Known rows, with every way that one mark hangs from another
sizeg[bitik nodo ragip[lafu] tibap vuvad[meke]]: [ 2.07  0.78  4.16  6.46 -2.24  3.72  1.36 -5.07  0.06 -0.85 -4.19 -1.23
  5.35 -1.04 -0.16 -2.66  1.56 -2.90 -0.47  1.00 -1.19]
lafu[ragip]: [-0.63  0.65 -1.29  0.17 -0.89 -0.93  1.57 -0.95 -0.61 -1.96  0.66  1.28
  0.22 -1.14  0.55  0.69  1.43 -0.79 -1.35  0.50  0.00]
sizeg[bitik ragip tibap vuvad]: [ 0.68 -0.90  0.14  4.95  0.14  3.63  1.40 -5.56  0.50  0.10 -3.82 -1.29
  5.98 -0.93  0.64 -0.08  0.73 -2.23  0.30  0.25 -1.69]
vuvad[meke[nodo] sizeg[bitik tibap]]: [-2.84  1.84  2.92  2.68 -1.57  3.16 -1.35 -0.57 -0.48 -0.19 -1.68 -3.22
  3.77  0.02 -0.42 -3.95 -0.46 -0.89  0.91 -0.50  1.29]
tibap[lafu[ragip] sizeg[bitik nodo]]: [-0.41 -2.55  1.77  2.45 -2.21  1.50  0.78 -3.10  2.50 -5.39 -1.38  1.54
  0.86 -4.29  0.84  3.59 -0.28 -2.47  0.31 -1.93 -1.72]
tibap[lafu]: [ 0.45  0.58 -0.60  0.52 -0.62 -0.52 -0.12 -0.86  0.34 -1.41 -0.99  1.14
  1.06 -1.31 -0.06  1.25 -1.04 -0.50 -0.20 -1.90 -1.22]
meke[nodo vuvad[sizeg]]: [-4.88  0.91 -0.39  0.67 -1.52  1.40 -2.05  1.39 -0.85  0.48  0.95 -3.52
  2.36  1.31 -0.46 -2.11 -1.57  0.39  0.58  0.05  2.05]
tibap[lafu[ragip]]: [-0.23  1.25 -1.91  0.79 -1.49 -1.44  1.49 -1.80 -0.21 -3.36 -0.28  2.38
  1.29 -2.41  0.55  1.99  0.32 -1.31 -1.57 -1.57 -1.28]
meke[vuvad[sizeg[tibap]]]: [-4.39  1.16 -1.38  2.39 -1.40  0.59 -1.19 -0.36  0.11  0.45 -0.77 -1.68
  3.01  0.75  0.33 -0.67 -2.46 -0.40  1.00 -1.52  1.39]
tibap[sizeg[bitik]]: [-0.33 -2.86  2.43  0.36 -0.27  1.86 -0.35 -1.21  1.79 -1.70 -0.91  0.00
  0.44 -1.78 -0.10  2.52 -1.23 -0.61  1.08 -1.31 -0.87]
sizeg[bitik nodo tibap[lafu]]: [ 0.59  0.40  1.34  4.45 -1.22  1.96 -0.34 -3.39  1.45 -2.29 -3.21  0.65
  1.97 -2.78  1.03  0.15 -0.09 -1.33  1.16 -1.94 -1.61]
sizeg[bitik[lafu[ragip]] nodo tibap vuvad[meke]]: [ 0.96 -1.15  1.99  4.48 -0.66  4.22  3.29 -4.53  1.40 -0.74 -1.27 -0.86
  3.51 -1.04  0.58 -2.69  3.55 -2.92 -0.28  2.85  0.40]
sizeg[bitik vuvad]: [ 0.90 -3.29  1.59  1.35  0.74  2.25  0.55 -3.27  1.23  0.52 -1.14 -1.63
  2.93 -0.78 -1.28 -0.71  0.27 -0.84 -0.29  1.00 -0.05]
bitik[lafu sizeg[ragip tibap vuvad]]: [ 1.00  0.97 -1.97  3.87  0.64  5.46  3.66 -3.09  0.64  1.66 -1.93 -0.20
  5.65  1.22  2.44  0.75  2.08 -1.44  0.16  2.05 -0.97]
tibap[lafu sizeg[nodo vuvad[meke]]]: [ 1.30 -3.99  3.37  1.87 -0.97  2.88 -0.37 -1.79  2.99 -1.72 -1.71 -2.77
  1.82 -0.78 -1.21  0.58 -2.25 -3.23  1.49 -0.60 -0.33]
bitik[lafu[ragip] sizeg[vuvad[meke]]]: [ 1.21  0.12 -0.10  0.77  0.09  2.96  4.27 -1.56  0.43  0.46  1.68 -0.33
  2.69  1.14 -0.34 -1.28  3.14 -1.44 -1.49  3.34  1.37]
sizeg[vuvad]: [ 0.64 -2.39  0.10  0.31  0.71  1.30  0.54 -1.52  0.88  0.88 -0.50 -1.73
  2.22  0.35 -0.67 -0.46 -0.08 -0.87 -0.32  1.37  0.29]
meke[vuvad[sizeg[bitik nodo ragip]]]: [-3.88 -1.64  1.05  5.57 -2.32  3.12 -0.96 -3.13  0.91 -0.47 -1.22 -2.75
  3.69  0.01 -0.59 -1.39 -0.86 -1.50  1.40 -0.78  0.57]
bitik[lafu sizeg]: [ 0.54  1.10 -0.64  0.01  0.48  2.62  2.31  0.70  0.63  1.18  1.25  1.21
  0.28  1.05  1.19  0.66  1.90  0.94 -0.07  1.45  0.33]
sizeg[bitik nodo ragip]: [ 0.31 -1.02  1.82  4.50 -1.10  2.92  0.31 -3.50  0.66 -1.07 -1.94 -0.83
  1.81 -1.01  0.34 -0.69  1.61 -1.46  0.77  0.26 -1.22]

Rows
[-2.93 -0.20  0.04  4.84 -2.95  1.79  0.73 -3.50  1.74 -4.22 -2.79  1.00
  3.73 -3.67  1.38  0.60 -0.22 -2.40 -0.07 -2.27 -0.72]
vuvad[sizeg[bitik nodo tibap[lafu[ragip]]]]
[-2.97  0.98  2.15  0.18 -1.47  1.81 -1.51  1.78 -0.79  0.33  0.39 -3.67
  1.85  1.47 -1.06 -3.77 -0.76 -0.56  0.31  0.39  2.08]
vuvad[meke[nodo] sizeg]
[ 0.23 -3.19  4.16  0.46  0.22  5.81  0.81 -1.36  1.40  0.27 -0.36 -3.27
  3.16  0.14 -0.70 -1.11  0.62 -1.59  0.83  2.16  0.37]
tibap[sizeg[bitik[lafu] vuvad[meke[nodo]]]]
[ 1.88 -0.45  2.40  7.17 -1.34  4.18  0.73 -6.31  1.23 -1.37 -4.63 -2.06
  6.05 -1.33 -0.39 -1.75  0.36 -3.94  0.99 -0.82 -1.81]
sizeg[bitik nodo ragip tibap[lafu] vuvad[meke]]
[-2.60  0.77 -1.15  2.31 -1.74  0.69 -0.53 -0.73  1.03 -1.62 -2.62  0.49
  3.61 -1.32  0.92  1.09 -2.65 -1.19  0.45 -3.26 -0.68]
vuvad[sizeg[tibap[lafu]]]
[-0.06  1.68 -2.00  0.14 -0.30  1.71  3.86 -0.25  0.10 -0.74  1.81  2.51
  0.59 -0.11  1.74  1.28  3.33  0.11 -1.38  1.95  0.39]
bitik[lafu[ragip] sizeg]
[-2.05 -1.36  2.92  1.88 -1.68  1.77 -1.01  0.81  1.26  0.06 -0.01 -2.90
  0.41  1.07 -1.19 -3.20 -0.89 -1.40  1.09  0.16  2.13]
vuvad[meke sizeg[nodo]]
[ 0.20 -4.72  1.25  2.56  0.17  5.78  2.47 -4.11  2.34 -0.36 -2.15 -0.47
  4.66 -0.96  0.80  2.85  0.41 -2.36  0.59  0.70 -1.94]
tibap[sizeg[bitik[lafu] ragip vuvad]]
[ 0.00 -1.75  2.81  1.38 -1.55  2.86  0.63 -3.44  0.81 -3.80 -1.17 -2.03
  4.41 -2.63 -1.13  0.52 -0.23 -3.13 -0.60 -0.30 -0.70]
tibap[lafu[ragip] sizeg[bitik vuvad[meke[nodo]]]]
[ 1.08  4.22  0.66  5.05 -2.42  2.76  1.62 -1.49 -0.47 -1.26 -2.68  1.52
  2.55 -0.62  2.75  0.45  1.82 -0.72 -0.15  0.33 -1.26]
bitik[sizeg[nodo ragip[lafu] tibap]]
[-3.54  2.26  1.11  2.66 -2.09  3.70  1.75 -1.31 -0.74 -1.32 -0.49 -0.67
  4.17 -0.69  1.17 -2.99  2.24 -1.53 -0.71  1.01  1.03]
vuvad[meke[nodo] sizeg[bitik[lafu[ragip]] tibap]]
[-4.19  0.13 -0.28  3.74 -1.80  1.80 -1.59 -0.40  1.01  0.18 -0.94 -2.61
  2.17  0.61  0.73 -1.43 -1.85 -0.88  1.83 -0.67  1.68]
meke[vuvad[sizeg[nodo tibap]]]
[ 1.00  1.57 -0.18  3.78 -1.45  1.75  1.84 -3.44 -0.72 -0.60 -3.81  0.65
  5.68 -0.76  1.34  0.57  0.51 -1.85 -1.43  0.32 -1.98]
sizeg[ragip[lafu] tibap vuvad]
[ 0.08  0.70  0.14  2.40  0.16  2.79  1.69 -2.17  0.67  0.24 -1.57  1.62
  2.07 -0.99  1.62  0.02  1.63 -0.13  0.30  0.14 -0.95]
sizeg[bitik[lafu] tibap]
[-2.10 -0.02  2.32  6.32 -2.00  5.62  1.35 -2.93  1.26  0.04 -2.80 -1.26
  4.39  0.27  1.11 -2.61  1.21 -2.62  1.32  0.11 -0.05]
vuvad[meke sizeg[bitik[lafu] nodo ragip tibap]]
[-0.10 -3.92  2.92  1.52 -0.46  4.42  0.85 -1.03  3.12 -1.15 -0.52  0.31
 -0.22 -1.59  1.31  1.97  0.73 -0.94  1.74  0.48 -0.67]
tibap[sizeg[bitik[lafu] nodo]]
[-2.02 -0.68  2.93  4.69 -3.56  2.64  0.29 -2.26  0.57 -2.06 -2.71  0.37
  3.57 -1.73  0.23 -0.46  0.28 -1.28 -0.71 -0.77 -0.88]
vuvad[sizeg[bitik nodo ragip[lafu]]]
[ 1.94  0.11  1.66  3.46  0.44  5.41  2.41 -1.35  1.79  2.04 -0.65 -2.20
  2.75  1.90  0.88 -2.64  2.20 -1.49  1.21  3.17  1.33]
bitik[lafu sizeg[nodo tibap vuvad[meke]]]
[ 0.54  1.22  1.74  4.68 -0.08  6.28  1.92 -4.17 -0.79  1.19 -2.66 -2.74
  6.72  0.71  0.78 -3.37  2.73 -2.35  0.21  2.38 -0.76]
sizeg[bitik[lafu] ragip tibap vuvad[meke[nodo]]]
[ 0.77 -2.97  2.62  2.98 -2.09  3.46  1.07 -2.17  1.64 -2.05 -2.77 -0.75
  3.23 -1.28  1.00  2.42 -0.47 -2.58 -0.11  0.71 -1.67]
tibap[sizeg[nodo ragip[lafu] vuvad]]
[ 1.04 -4.78  4.09  4.30 -0.58  6.62  1.99 -3.99  2.81 -0.26 -1.87 -2.41
  3.71 -0.09 -0.09 -0.08  1.07 -3.50  1.58  1.74 -0.82]
tibap[sizeg[bitik[lafu] nodo ragip vuvad[meke]]]
